What can hang from each mark
zuga: moti rikagas
rinib: basa
basa: nodu
nodu: basa diba
rikagas: moti nodu zuga
diba: moti nodu rikagas
moti: diba rikagas zuga

Known rows, with every way that one mark hangs from another
nodu{basa diba{rikagas}}: [ 28.9  -6.9 -21.0  -0.8  -9.0   3.2 -18.5  10.8  -9.1   2.5  12.1   5.1
 -20.3  13.0 -10.3  13.1 -25.8 -15.2  16.9   1.0  21.5  29.4   2.6  -4.4]
zuga{moti{rikagas{nodu{basa diba}}}}: [ 23.2  10.8 -23.6   5.6 -15.7  -1.9 -10.0  30.0 -22.2  16.2  14.5  10.2
 -21.0  30.3   8.8   6.3 -15.1 -13.4  14.6  13.2  25.2  31.1  -5.1 -12.5]
diba{moti{rikagas}}: [ -7.2   3.2 -13.5   7.4   3.4 -20.6   5.4   3.3  -6.6  10.6  -6.7   9.1
  -8.0   6.4   0.7   7.9  -5.5  -0.8  -2.4   2.6  -6.4   1.5   2.8  -8.2]
diba{moti{zuga{rikagas}} nodu{basa}}: [ -3.6 -17.9 -47.4   1.9  -2.7  -8.4  -2.7  31.4  -1.7  24.8   1.8  -4.5
   5.3 -18.6 -11.2  32.9 -21.6  -2.0  25.1 -25.8  12.4  12.5   1.4 -18.4]
rikagas{moti{zuga} nodu{diba}}: [ 21.4  12.1 -13.7  -8.6  -8.3  12.8   7.0  29.7 -22.4   8.8  -4.0 -16.3
 -16.5  -2.8   3.8  17.8   7.9   1.9  14.8   3.7   7.5  17.6  -7.7   2.5]
moti{diba{nodu{basa} rikagas{zuga}}}: [ -5.7 -21.2 -34.7   2.4 -15.7  19.9 -25.5  41.5  -6.2  17.5  15.0  12.3
 -15.2 -14.8 -12.1   6.8 -28.3   8.1  -2.5  -8.8  18.8  32.2   5.3   4.4]
zuga{rikagas{moti}}: [ -1.4   1.9   2.4 -13.8 -11.6  -6.0   8.6  23.2  -0.1  12.7  15.4 -28.3
  13.2 -10.2  -8.5  -0.1  21.2 -16.3  14.5  -7.6   2.3  -2.7  -3.7   2.4]
rikagas{nodu{diba{moti}}}: [ -0.3   1.1 -23.4   7.3 -11.6 -15.3   7.1  14.8   2.6  11.3   3.3 -23.8
  -3.9 -12.5  -0.5  15.1  -7.7  -3.8  -6.0  -2.3  10.0  29.0 -14.4  -9.1]
zuga{rikagas}: [ -3.0  -6.2   0.0  -3.5  -8.1   3.4  -0.7  13.6   7.0   8.1  11.2 -19.4
   7.8  -4.3  -4.7   6.4   0.5 -12.4  11.2 -12.6   4.3  -1.6   2.5  -3.0]
rinib{basa}: [  1.1 -15.0  -8.5 -12.0   1.6  -0.9 -20.7   2.6  -2.7  -0.7  -7.2   6.1
  10.3   0.5  -7.2   4.8  -0.9  -1.9   1.0  -3.7  -5.8   3.7  -9.0   3.5]
nodu{diba{rikagas}}: [ 14.9  -2.4 -11.5  -6.6  -1.4   6.5 -10.2   5.3  -5.9   0.0   3.9   0.3
 -16.2   5.4 -17.9  11.3 -15.9 -12.2   9.5  -2.8   7.6   9.5   4.3  -4.6]
zuga{moti{diba rikagas{nodu{basa}}}}: [ 11.8   0.0 -12.5  10.1 -20.7  14.1  -7.1  38.4 -19.7  11.3  -3.0  18.6
 -24.7  20.2  19.0  -0.3 -17.6   4.3  12.3  19.4  17.5  24.2 -10.9 -13.1]
diba{rikagas{moti nodu{basa} zuga}}: [  1.4 -10.4 -14.1  -5.3 -28.8  -5.4 -13.6  59.0   2.5  21.4  36.1 -26.6
  -1.3  -6.9 -14.9   2.5   8.5 -17.2   6.1   0.9  18.1  47.3   1.2  21.3]
nodu{basa diba{moti{zuga} rikagas}}: [ 23.6 -14.8 -37.4   4.7  -2.8  -0.2  -9.5  10.4 -14.4   8.5  -7.2  12.6
 -28.8   8.1 -16.2  33.2 -29.8  -9.7  22.5   1.5  12.2  33.1   0.9 -19.1]
diba{nodu{basa} rikagas{moti zuga}}: [ -6.4  -9.3 -33.8 -12.2 -12.9 -10.2 -17.0  48.2  -4.5  26.9  33.4  -4.6
   4.9 -15.8 -26.2   2.3   1.1  -9.8   5.8 -13.3  15.1  26.8   8.5  15.5]
rikagas{moti{diba} nodu zuga}: [-11.0   0.2  -1.4  -0.3 -29.0  17.7   2.9  45.9  -8.0  16.6  12.3 -23.3
  -6.6 -17.9   9.1  -6.3  18.3   9.2 -17.4  10.6   5.6  32.1 -13.1  16.5]
basa{nodu{diba{rikagas{zuga{moti}}}}}: [ -2.4  -2.5 -26.7  -5.0   2.6   3.7   2.7  29.0 -14.1  13.0  16.5   7.8
  -3.5   5.6 -31.6  11.6  11.9 -22.8  -3.5  -3.9   8.2   7.4   3.1  -8.3]
nodu{basa diba{moti}}: [ 14.7  -2.6 -30.2  10.7 -10.5 -18.8  -2.1  -3.4  -7.0  10.3   8.6   2.4
 -11.3   3.7   1.6  12.2 -15.5  -9.3  -0.2   6.1  18.3  36.9 -11.3 -13.6]
rikagas{moti nodu zuga}: [-13.6   2.9  -3.0  -4.7 -22.3  -3.3   1.9  42.5   0.1  19.6  27.0 -31.9
   7.7 -14.1  -2.3  -5.5  27.1  -5.2 -12.9   2.2   4.6  29.1  -4.5  21.2]
diba{moti{rikagas zuga} nodu{basa}}: [  4.3  -2.9 -48.6   8.6   9.2 -12.1  -6.7  24.5 -22.0  20.3 -12.9  28.9
 -16.0   2.3   0.7  29.3 -28.5  11.3  16.5  -9.9   5.6   9.4   8.0 -12.7]
nodu{basa}: [ 13.7  -3.4  -9.2   5.6  -6.8  -2.6  -8.7   5.4  -2.2   2.0   9.0   5.2
  -4.2   7.5   7.1   2.1 -10.0  -3.4   7.3   3.8  14.3  20.1  -1.3   0.3]
rikagas{nodu zuga}: [-14.7  -5.6  -6.5   5.5 -19.2   6.1  -7.1  32.5   5.4  14.9  22.8 -22.7
   2.2  -9.2   1.2   1.0   6.9  -1.6 -16.3  -2.3   6.6  30.5   1.7  15.3]
moti{diba zuga}: [ 10.3  -5.9  -3.0   4.6  -0.5  38.2  -0.6   5.3 -20.1  -5.0 -30.5  19.1
 -28.2   1.9  11.9  13.1 -13.5  22.1   7.4   8.9  -3.6   0.5  -3.6  -9.0]
zuga{moti{diba{nodu}} rikagas}: [-16.6 -10.3 -20.4  -9.3  -9.5  15.2   3.0  28.5  -4.6  18.5  -1.8   1.0
   5.5 -17.4 -12.4   0.3  -9.2   1.7  14.1 -13.0   8.1 -12.7  -9.5 -23.9]
basa{nodu{diba{rikagas{zuga}}}}: [  4.1  -0.8 -25.6   0.5   3.2   7.7  -3.6  29.7 -13.0   7.6  15.8  -1.9
  -6.7  -2.9 -19.6  20.0   4.1 -13.4  -9.3 -12.7   8.0  13.1   8.5   7.6]

Rows
[ 16.0 -12.9 -15.3   3.8 -18.6  17.6  -9.9  45.8  -1.4  12.3   8.7 -21.8
  -5.5  -0.7   7.7  28.1 -15.6  -6.8  30.4 -11.6  19.0  27.2   1.7  -2.7]  moti{zuga{rikagas{nodu{basa}}}}
[ 17.3  -2.6 -22.2  -7.2 -22.0  -0.6 -16.3  29.5 -14.5  18.7  35.1  -6.2
 -16.5   7.8 -18.0   3.2   3.2 -22.3   3.0   7.1  20.4  46.5   3.1  11.4]  nodu{basa diba{rikagas{moti zuga}}}
[  4.7  -8.5 -40.1  -3.5  13.9 -20.0   1.2   8.2 -12.8   3.1 -13.9   4.0
  13.4 -11.7 -10.9  27.8   4.3  -6.8  -7.5 -13.4  -0.5   6.4 -20.8  -9.1]  rinib{basa{nodu{diba{moti}}}}
[-20.1 -24.6 -47.9   2.2 -10.0 -21.8 -16.1  35.5   7.5  29.1  25.2  -0.2
   4.3 -20.6 -29.9  13.8 -19.0  -8.3  -3.3 -17.1  12.5  34.6   7.2  -0.7]  diba{moti nodu{basa} rikagas{zuga}}
[  2.0  -9.8  -7.0  -2.0 -10.7  20.5  -0.4  39.9   1.0  10.6  -0.8 -28.0
  -1.4  -7.6   0.5  25.8  -5.9  -3.1  23.2 -15.6   4.7   7.7   3.8  -2.6]  moti{zuga{rikagas{nodu}}}
[ -0.1 -18.8 -16.6   4.4 -25.6   4.2 -23.7  49.8   8.6  15.8  32.6 -17.4
  -5.5  -1.7 -11.7   9.3 -12.4 -12.5   1.5  -3.5  19.7  49.1   7.3  15.2]  diba{rikagas{nodu{basa} zuga}}
[-33.9 -20.0 -38.5  -3.5  -2.3 -18.7  -6.5  29.6  10.3  26.6  16.4  -5.7
   9.3 -28.1 -37.7  11.0  -8.7  -4.6 -10.7 -21.4  -0.9  15.2   8.3  -0.9]  diba{moti nodu rikagas{zuga}}
[ -0.7 -11.6 -46.3   5.2   5.8 -12.4  -1.8  18.4  -8.4  16.1  -9.3  15.8
  -3.4 -14.0  -7.0  26.5 -22.4  10.7  14.1 -13.8   8.2  14.7  -1.6 -14.9]  diba{moti{zuga} nodu{basa}}
[-18.3 -16.1  -6.8  -8.5 -10.6   2.7  -8.2  19.7   2.0  16.2  19.7   6.4
  -2.5   8.1 -34.9  -6.8   7.0 -20.3  -0.6   6.1  -1.6  11.4   7.7  -5.8]  diba{rikagas{zuga{moti}}}
[ -5.4 -13.5 -13.6  11.6 -34.1  19.2  -9.6  40.8  -6.0  18.5  18.4   1.4
 -14.0   3.7   7.0  -7.2  -4.9  -0.1  -7.5  18.1  20.4  47.7 -14.6  -5.3]  rikagas{nodu{basa} zuga{moti{diba}}}
[  5.7  -7.1 -29.3   5.6  -7.2  12.6 -10.6  21.2 -10.6   6.8  -4.7  16.5
  -9.7 -13.3  10.8   5.5 -27.7  19.6   3.7  -6.2  18.5  14.1  -8.1  -5.1]  moti{diba{nodu{basa}}}
[ 18.7 -11.6 -29.9 -14.6  14.7   1.7 -16.9  22.9 -15.1  -4.9  -8.8   6.5
   5.0  -2.2 -23.2  28.6  -5.3 -12.7   9.1 -18.4   3.0  -0.6  -6.0   1.0]  rinib{basa{nodu{diba{rikagas}}}}
[ 14.6  -7.7 -34.4 -16.1   3.6   0.6  -9.8  42.2 -17.0  13.8  -0.1  10.1
  -7.4 -10.3 -22.9  21.3 -11.5   1.5  35.0 -14.4   9.5   4.5   7.1   0.9]  diba{nodu{basa} rikagas{moti{zuga}}}
[ 16.5   3.9 -22.0  -2.9  13.0   2.7   4.3  20.8 -12.4  -4.4  -2.0   1.3
  -5.2  -2.8 -16.3  23.6  -4.4 -10.4   8.5 -14.6   7.1  -5.2   2.5  -3.3]  basa{nodu{diba{rikagas}}}
[ 13.1   2.8  -7.3   9.3  -5.5  38.1  -4.4  35.9 -27.2   1.9 -28.9  13.3
 -35.9   9.2  24.1  21.1 -20.7  25.0  10.5   8.2  -0.3   7.5   1.3  -1.9]  moti{diba rikagas{nodu} zuga}
[ 30.5  -6.0 -25.6   4.2 -21.4  22.6 -12.7  39.2 -12.2  14.0  11.8 -21.9
 -17.5   5.5   9.9  33.8 -22.0 -11.0  29.5  -9.7  27.1  38.1  -0.7  -6.6]  moti{zuga{rikagas{nodu{basa diba}}}}
[ 25.4   2.6 -20.3   7.4 -19.3   1.9 -11.2  23.1  -6.4   7.3  17.3 -13.5
 -12.0   4.8  12.9  12.0 -18.2  -6.0   6.0   1.7  28.7  42.4  -8.7   1.0]  rikagas{nodu{basa diba}}
[ 11.3   2.1 -31.2   8.0  -3.0  12.9 -15.1  28.2 -23.9  10.6  -7.3  30.3
 -22.3   2.5  18.1   7.9 -33.5  19.9   6.8  -3.7  16.5   8.6   1.6  -2.4]  moti{diba{nodu{basa}} rikagas}
[ 14.3  -5.3 -10.4  -8.8 -18.4  -9.9  -7.2  51.0   3.1   9.6  18.5 -23.4
  -0.4  -6.9 -11.6   6.6   0.5 -13.0  22.8  -1.5  17.0  29.2  -4.6  10.7]  diba{rikagas{moti nodu{basa}}}
[ 16.4   6.1  -9.4 -16.5  -5.1  -2.1  -0.4  14.7 -12.5   5.3   8.7  -9.6
 -11.0   0.6 -21.0   4.9   5.2 -16.2  13.5   0.9   5.8   8.0  -1.4   1.3]  nodu{diba{rikagas{moti}}}
[  5.8 -17.5 -42.0 -10.6  15.2 -18.6  -5.9  19.2  -8.4   1.7 -13.3   3.1
   9.6 -12.3 -29.8  34.0  -5.1 -14.6   3.8 -18.3  -1.7   5.6 -13.7  -9.1]  rinib{basa{nodu{diba{moti rikagas}}}}
[-17.5 -13.8 -37.9  -4.4   4.4  -5.4   6.2  25.8   0.3  22.6  -7.9 -10.3
   9.0 -27.0 -17.8  30.7 -12.5   0.7  18.4 -29.4  -2.4  -7.1   2.8 -18.4]  diba{moti{zuga{rikagas}} nodu}
[ 16.7 -12.7 -31.9   4.4  -8.7 -17.2  -9.1   7.2  -2.1   9.1   8.9   1.6
 -16.3   2.7 -17.5  18.1 -25.4 -17.1  11.5   0.9  17.5  35.8  -5.1 -14.2]  nodu{basa diba{moti rikagas}}
[  2.4  -0.5 -12.2  -7.3 -21.0   4.0   3.3  31.1  -0.1  18.2  18.9 -28.9
   3.6   1.3 -10.6   7.2  -0.1 -23.4  16.8  -5.5  17.6  15.7  -9.8 -17.8]  zuga{moti rikagas{nodu{diba}}}
[ 18.7 -16.1 -13.9   8.9 -25.6  38.5 -10.0  48.8  -9.0   8.6  -6.1 -13.9
 -20.6  -3.9  19.2  26.9 -24.6   7.8  26.5  -3.6  20.3  31.4  -7.3  -6.9]  moti{diba zuga{rikagas{nodu{basa}}}}
[ 27.6   4.1 -36.6  13.9   0.1  -1.8  -6.4   4.9 -32.1  13.3 -11.3  27.3
 -37.4  25.9  10.4  30.2 -27.0  -1.2  14.3   9.1  11.0  29.1   2.9 -16.9]  nodu{basa diba{moti{rikagas zuga}}}
[-21.8  -5.7  -6.9   0.3 -20.4   1.2  -1.1  32.4   4.0  20.7  23.4 -12.3
   5.8   0.2 -10.5  -7.8  14.1 -10.4 -10.4   6.7   5.9  24.6  -3.9  -1.4]  rikagas{nodu zuga{moti}}
[  5.3  -2.9 -25.1   6.0 -30.0   3.1 -13.1  32.1  -8.9  24.5  35.6  -5.7
 -10.3  12.8  -2.3  -0.2  -1.9 -17.7  -5.4  12.7  28.2  54.9  -8.0  -4.1]  rikagas{nodu{basa diba} zuga{moti}}
[ -9.3 -17.9  -4.1   1.9 -15.5  28.0 -13.6  22.4  -4.5   6.3   4.2   3.6
 -20.1  -4.6 -11.9  -0.1 -10.0   3.6 -10.5   5.6   1.0  21.3   4.1   5.7]  moti{diba{rikagas{zuga}}}
[ 19.2  11.9 -19.5 -13.0  10.5  -5.8  13.9  30.7 -18.2   1.0   2.4  -7.2
  -0.4  -7.7 -19.8  17.4  16.6 -14.3  11.8 -10.1   5.6  -5.9  -3.4   2.5]  basa{nodu{diba{rikagas{moti}}}}
[ 16.7  -2.2 -28.4  -8.1  13.3   0.3  -9.3  11.3 -19.3  -3.3 -10.2   8.0
   9.1  -1.6  -4.1  23.2   4.0  -5.2  -2.7 -13.3   3.9  -0.2 -13.8   1.3]  rinib{basa{nodu{diba}}}
[ 15.0 -11.5 -24.5   2.7 -18.6   8.4 -25.6  19.7  -9.3  14.3  30.8   2.2
 -21.5  13.1 -13.7  10.0 -17.9 -18.6  -0.9   2.5  22.3  48.1   8.7   6.1]  nodu{basa diba{rikagas{zuga}}}
[-20.7 -15.6 -35.1  -6.5   7.3 -24.2  -0.2  21.0  10.5  14.5  -1.3  -2.6
  10.2 -28.6 -34.3  15.8 -17.1  -1.0   7.4 -22.8  -2.2  -3.5   2.7 -10.8]  diba{moti nodu rikagas}
[  0.1 -22.1 -48.6  -1.2   6.6 -10.2  -8.9  29.5  -4.0  15.4  -8.6  14.2
  -7.6 -14.7 -25.7  32.5 -31.8   2.6  25.7 -18.7   7.5  12.7   5.3 -15.7]  diba{moti{zuga} nodu{basa} rikagas}
[ 23.3 -19.6 -16.6   5.9 -16.0  37.0 -16.6  46.5 -11.3  -1.1 -16.4   4.9
 -32.6   0.1   4.2  26.3 -34.7  12.4  26.9   3.2  15.0  31.5  -2.5  -4.1]  moti{diba{rikagas{nodu{basa}}} zuga}
[ 13.9   7.8 -28.0   7.6   7.1   1.8   2.1  -0.2 -29.8  10.9 -20.3  21.3
 -33.2  18.5   2.8  27.8 -16.9   2.8   7.1   6.7  -3.0   9.1   4.3 -16.5]  nodu{diba{moti{rikagas zuga}}}
[ 11.9 -10.3 -44.0  -3.8  20.2  -4.0   0.9  10.8 -25.2   1.8 -29.9  15.2
   1.1  -6.5 -10.3  42.8  -0.3   0.7   3.7 -12.7  -6.2   3.6 -15.6 -14.1]  rinib{basa{nodu{diba{moti{zuga}}}}}
[-11.4  -8.1  -3.2  -6.8 -19.0  -0.9   4.8  37.2  10.8  17.3  16.1 -28.9
  15.6  -4.4 -12.2   2.3   6.8 -19.5  18.2  -8.6   9.8   5.0  -7.7 -13.7]  zuga{moti rikagas{nodu}}
[ 14.0  -9.4 -33.9   5.2  -0.2  29.7 -11.4  24.2 -22.7   6.0 -20.4  27.8
 -22.3  -7.4  11.1  19.7 -31.7  27.4  14.9  -5.1  13.9  10.4  -3.1  -9.9]  moti{diba{nodu{basa}} zuga}
[  9.8   1.2 -41.5  -0.2  17.4 -20.3  -3.7  14.4 -26.2   6.9 -17.1  17.5
   0.7   4.3  -3.7  30.4  -1.2  -6.1  -5.0 -10.3  -2.8   1.2 -11.4  -6.2]  rinib{basa{nodu{diba{moti{rikagas}}}}}
[-19.2  -9.4  -4.5   4.8 -26.9  22.5  -1.0  34.9  -4.1  16.8   8.5  -4.3
  -9.1  -4.0   0.4  -8.9   5.3   3.7 -14.9  14.3   7.0  28.4 -13.5  -5.4]  rikagas{nodu zuga{moti{diba}}}
